Every row comes from one small tree of marks. The marks that hang from a mark follow it in brackets, in alphabetical order. Every link used is in the known rows. Which tree was each row made from?
Known rows:
J{B V{P}}: [ 0.29  1.67 -0.94  1.03 -0.04 -2.00 -4.60 -1.35  1.08 -3.82  3.27  0.83
 -1.89  0.14  1.43  5.58  0.30 -2.18  2.34  1.15  1.10]
U{L{B}}: [ 0.31 -0.27  0.32  1.15  1.40 -3.94  6.58  1.81 -1.19 -0.09  1.91 -0.98
  0.78  3.23  0.84 -2.02  1.10 -3.95  1.90  0.26  1.68]
N{V{P}}: [ 2.22 -0.56 -0.72 -1.00  0.32 -1.17 -6.29  2.21  0.70 -1.19  4.71 -2.65
 -1.17  3.30 -1.10  5.22 -2.04 -0.20  3.03 -1.19  2.75]
C{B{W}}: [ 1.98  0.13 -0.04  3.69 -0.39 -1.67  3.25 -0.88 -1.00 -1.18 -0.03 -1.78
 -1.28  2.08  0.04 -1.50 -0.15 -0.93  1.35 -0.42  2.53]
L{B{J} U}: [ 0.03  1.13 -3.34  0.09  1.33 -1.27  1.45  0.73 -0.43 -1.66  5.78 -0.46
 -0.40  3.00  2.02 -3.83  0.70 -2.73  0.35  1.33  4.15]
B{J{U{L} V{P}} W{Y}}: [-0.97  1.06 -2.65 -1.52  1.12  0.49  1.81 -0.50  2.60 -2.73  0.08  0.56
 -0.11  1.70  0.04  0.15  0.19  1.65 -0.84 -1.47  0.22]
Y{W}: [ 2.98 -2.08 -0.53  2.58  2.19 -1.42  0.36  3.13 -1.34 -0.05  2.72 -1.82
 -1.28  2.56 -0.32  4.60 -1.54 -0.48  2.55 -1.12  0.99]
B{J{U{L} V} W{Y}}: [-0.46  0.57 -1.79 -0.24  1.08  0.00  3.36 -0.56  1.92 -1.99  0.66  0.25
  0.59  1.47  0.12  0.12  0.80  1.37 -0.83 -1.15  1.19]
J{B{W} U{L} V{P}}: [-2.41  1.93 -2.27  2.24 -0.81 -1.14 -1.34 -0.26  2.52 -4.74  3.30  0.49
 -0.71 -0.62  1.50  2.81  0.42 -3.11 -0.47  0.12  0.67]
C{B{J{U{L} V{P}} W}}: [ 0.44  1.22 -1.62  2.77 -0.88 -1.65  2.67 -1.46  0.38 -1.94  1.04 -0.32
 -0.96  1.15  0.68 -4.82  1.27  0.43  0.11 -0.58  1.55]
B{W{Y}}: [ 1.30 -0.50 -0.38 -0.24  1.87  0.51  2.70  0.32  0.74 -1.68 -1.49 -1.56
 -0.60  3.05 -0.91  4.76 -1.83 -0.24  0.93 -1.23  1.62]
J{B{W{Y}} U{L}}: [-2.47  0.54 -0.88  1.56  1.09 -1.28  2.71  0.13 -0.44 -2.92  0.48 -0.53
  0.90  0.16  0.97  3.08 -0.81 -2.95 -1.75 -0.15  2.22]
X{B{J{V} W}}: [ 1.33  0.40 -0.69  2.20  1.65  0.15  1.14 -1.03  0.25 -4.96  1.96 -0.47
 -0.46  0.63  0.77 -3.34 -0.90  1.12  0.09 -0.25  2.07]
A{Y}: [ 1.24 -1.86 -0.27  1.16  3.22 -1.31  0.65  0.89 -2.81 -3.62  4.43 -0.56
 -1.86  2.42  0.81  6.05  0.07  0.87  3.16 -1.35  3.66]
U{L{B{J W{Y}}}}: [ 0.02  0.17 -0.68 -0.29  1.68 -2.84  7.97  1.25 -0.50  0.53 -0.06  0.04
  1.02  2.98  0.67 -4.92  1.03 -2.27  0.30 -0.51  0.87]
U{L}: [ 0.65 -0.77  1.22  1.63  2.02 -3.73  7.09  2.06 -1.20 -0.89  1.04 -2.46
  0.70  3.92  0.14  0.59  0.54 -2.11  2.02 -0.41  2.11]
X{B{J W{Y}}}: [ 0.64  0.06 -0.47  0.33  2.72  0.46  1.89 -0.95 -0.54 -4.15 -0.88 -0.31
 -0.08  1.12  0.16 -2.18 -2.01  1.57 -0.43 -0.55  1.95]
N{U{L{B{J}}} V}: [ 0.32 -0.42 -1.27  2.53  0.08 -1.99 -0.21  3.48  0.18  3.93  6.52 -2.27
  0.47  2.84  1.95 -2.09 -0.08  0.06  1.93 -1.01  3.27]
C{B{J{U V{P}}}}: [ 0.77  0.97 -0.95  2.30 -0.55 -2.29 -1.05 -2.13 -0.71 -2.53  2.63 -0.33
 -1.18  1.00  0.96 -0.94  1.30  0.54  1.51  0.44  2.56]
J{B{W{Y}} U V{P}}: [-2.10  1.89 -2.50  0.61 -0.57  0.42 -5.91 -1.57  2.74 -5.14  2.49  1.16
 -1.40 -1.20  0.99  8.04 -0.69 -2.07  0.07  0.47  0.93]
B{J{U V{P}} W{Y}}: [-0.32  1.05 -3.03 -1.87  1.10  1.52 -1.13 -1.27  2.57 -3.67  0.96  0.46
 -0.74  1.46  0.04  2.54 -0.53  2.17 -0.58 -1.31  0.71]
B{J W}: [ 2.32  0.07 -2.08 -0.08  2.12  0.61  4.27 -0.23 -0.46 -3.10  1.68 -1.77
 -0.27  3.13  0.51 -3.13 -0.89  1.98 -0.95 -1.84  2.08]
X{B{J{V}} Y{W}}: [ 1.13 -1.43 -0.33  3.23  3.31 -1.48 -2.94  0.66 -2.42 -5.21  2.47  0.95
 -2.53 -0.40  1.04 -6.09 -2.10  2.49  0.74 -0.16  2.61]
C{B{J W}}: [ 2.10  0.52 -0.86  2.58  0.07 -1.49  3.92 -1.58 -1.43 -1.24  0.15 -1.09
 -0.92  1.96  0.50 -5.23  0.42  0.95  0.13 -0.76  2.45]

Which tree is each row?
[-0.06  1.09 -3.14  0.18  0.70  0.40  2.44 -0.05  2.11 -4.14  2.94 -0.69
 -0.33  1.99  0.74 -2.43  0.33  1.31 -1.09 -1.66  0.82] -> B{J{U{L} V{P}} W}
[ 0.68  0.27 -2.20 -0.48  1.32 -1.28 -0.13 -0.64 -1.62 -2.74  5.47 -0.11
  0.24  1.75  1.85 -0.89  0.30 -2.12  0.53  0.64  2.83] -> L{B{J{U}}}
[-2.32  1.22 -0.73  2.85 -0.55 -1.78  0.49 -0.66  1.80 -2.66  2.16  0.92
  0.45 -1.15  1.12  4.59  1.16 -3.27 -0.30  0.70  1.61] -> J{B{W{Y}} U{L} V}
[ 0.06  0.97 -3.43  1.47  0.54 -0.01  2.27  1.63  1.09 -1.80  4.58 -1.20
 -0.96  3.04  1.31 -2.33 -0.39 -4.32  0.26  0.74  3.62] -> L{B{W} U}
[-0.27  0.75 -1.25 -0.76  1.13 -2.68  6.12  1.05  0.69  0.06  0.02  0.80
  0.37  2.70  0.66 -4.27  1.28 -2.16  0.83 -0.42 -0.03] -> U{L{B{J{V{P}} W{Y}}}}
[-1.02 -0.34 -1.09  1.79  0.94 -1.56  3.19  1.34 -0.38 -3.10  4.02 -1.99
  0.83  2.20  0.88  1.82 -0.10 -3.43  0.23 -0.17  2.72] -> J{U{L{B{W}}}}
[-0.77  0.07 -0.68  0.80  2.50  0.21  2.75 -0.51 -0.34 -4.51 -0.39 -0.47
  0.57  0.76  0.34 -2.58 -1.69  0.99 -1.22 -0.59  2.03] -> X{B{J{U{L}} W{Y}}}
[-0.86  0.69 -2.36  2.44  1.04 -0.86  3.77  1.70  1.01  0.60  3.47 -1.20
 -0.66  2.96  2.96 -2.40  0.13 -0.15  1.37 -0.74  1.08] -> N{U{L{B{J{V{P}} W}}}}
[-1.51  0.49 -1.47  1.13  1.05  0.23 -1.48 -0.97 -0.51 -4.29  1.78 -0.70
  0.03 -0.20  0.96  6.32 -1.82 -2.24 -1.40  0.08  2.92] -> J{B{W{Y}} U}
[-0.11  1.19 -3.31 -1.63  0.48  0.29 -1.20 -1.00  1.36 -2.35  2.80  1.63
 -0.51  1.04  1.10 -0.35  0.14 -1.52  0.13  0.02  0.78] -> L{B{J{U V{P}} W{Y}}}
[-0.79  2.02 -4.46 -1.21  0.48  0.29  0.42  0.31  2.57 -1.22  3.14  1.28
 -1.16  2.24  1.31 -3.45  0.60 -2.07 -0.06  0.74  2.08] -> L{B{J{V{P}} W{Y}} U}
[-0.37  0.28 -2.50  0.70  0.12 -1.31 -2.44  3.58  1.21  2.85  5.64 -1.82
 -0.56  3.18  1.82 -2.04 -1.00  0.47  1.95 -1.45  1.90] -> N{U{L{B{J}}} V{P}}
[ 1.01  0.11 -1.44 -0.49  0.99 -0.46  1.47  0.08  0.13 -0.85  1.17  0.20
 -0.44  2.15  0.44  1.18 -0.73 -3.20  1.22  0.07  1.39] -> L{B{W{Y}}}
[-0.44  0.08 -2.12  1.23 -0.11 -1.37 -2.78  3.94  1.44  2.85  5.62 -2.16
 -0.74  3.23  1.59 -0.20 -1.26 -0.43  2.55 -1.31  1.94] -> N{U{L{B}} V{P}}
[ 0.35 -1.06  0.20  2.92  3.15 -0.11 -0.58 -0.06 -1.96 -7.45  0.59 -1.16
 -2.31  0.90  0.54 -4.76 -3.70  0.63 -0.04 -0.49  3.89] -> X{B{W} Y}
[ 0.26  1.18 -1.55  1.38 -0.62 -0.90  0.15 -2.20  0.61 -1.66 -0.37  0.48
 -1.21  0.76  0.19 -1.37  0.67  1.07  0.44 -0.35  1.48] -> C{B{J{U V{P}} W{Y}}}
[ 0.81  0.85 -0.99  3.69 -0.94 -2.00  3.72 -1.51 -0.18 -1.40  1.50 -0.52
 -0.44  0.95  0.75 -4.75  1.73  0.20  0.10 -0.39  2.24] -> C{B{J{U{L} V} W}}
[-0.83 -0.28 -0.74  2.91  2.60 -0.47 -0.10 -0.63 -1.15 -7.72  2.10  0.12
 -1.49 -0.22  1.27 -8.06 -1.84  1.77 -1.32 -0.40  3.57] -> X{B{J{U{L} V} W} Y}
[ 0.47  0.16 -0.92  0.60  1.46 -2.88  8.10  1.44 -0.79 -0.20  1.35 -0.52
  0.91  3.14  1.02 -6.24  1.11 -2.47  0.17 -0.57  1.15] -> U{L{B{J W}}}
[ 0.28 -0.64 -0.84  3.07 -0.15 -2.06 -0.60  3.79  0.42  3.89  6.47 -2.60
  0.27  2.87  1.73 -0.30 -0.32 -0.84  2.53 -0.85  3.32] -> N{U{L{B}} V}
[-1.47 -0.35 -0.85  0.91  1.16 -1.54  2.97  1.14 -0.18 -2.43  2.61 -1.40
  0.94  2.09  0.52  3.05 -0.20 -3.23  0.38 -0.10  2.38] -> J{U{L{B{W{Y}}}}}
[-1.84  0.99 -0.12  3.82 -0.48 -3.21 -0.79 -0.54  0.43 -3.45  5.19  0.11
  0.52 -0.91  1.89  4.95  1.85 -3.82  0.78  1.48  2.71] -> J{B U{L} V}
[ 0.41  0.73 -2.25 -0.52  1.20 -0.53 -2.87 -1.13  0.60 -4.88  5.23 -0.70
 -0.64  1.80  1.12  3.06  0.40  1.40  0.96 -0.17  2.22] -> B{J{U V{P}}}
[ 0.09  0.52 -0.77  1.81  0.18 -1.67  4.44 -1.37 -0.90 -0.57 -1.35 -0.39
 -0.09  1.41  0.16 -3.66  0.62  0.63 -0.45 -0.65  2.12] -> C{B{J{U{L}} W{Y}}}
[ 0.14  1.35 -4.27  0.32  0.98  0.14  2.89  0.91  0.62 -1.83  4.76 -0.50
 -0.59  2.94  1.76 -6.08  0.19 -2.46 -0.91  0.42  3.50] -> L{B{J W} U}
[-0.68  0.40 -0.59  1.45  1.70 -0.03  1.62 -0.89  0.80 -4.29  0.40  0.25
  0.36  0.15  0.43 -1.71 -0.72  0.89 -0.50 -0.19  1.75] -> X{B{J{U{L} V} W{Y}}}
[-1.37  1.18 -1.25  2.47 -0.61 -0.28 -3.89 -1.73  1.76 -4.00  3.45  0.75
 -0.42 -1.54  1.15  7.91  0.14 -2.53 -0.02  0.93  2.36] -> J{B{W{Y}} U V}
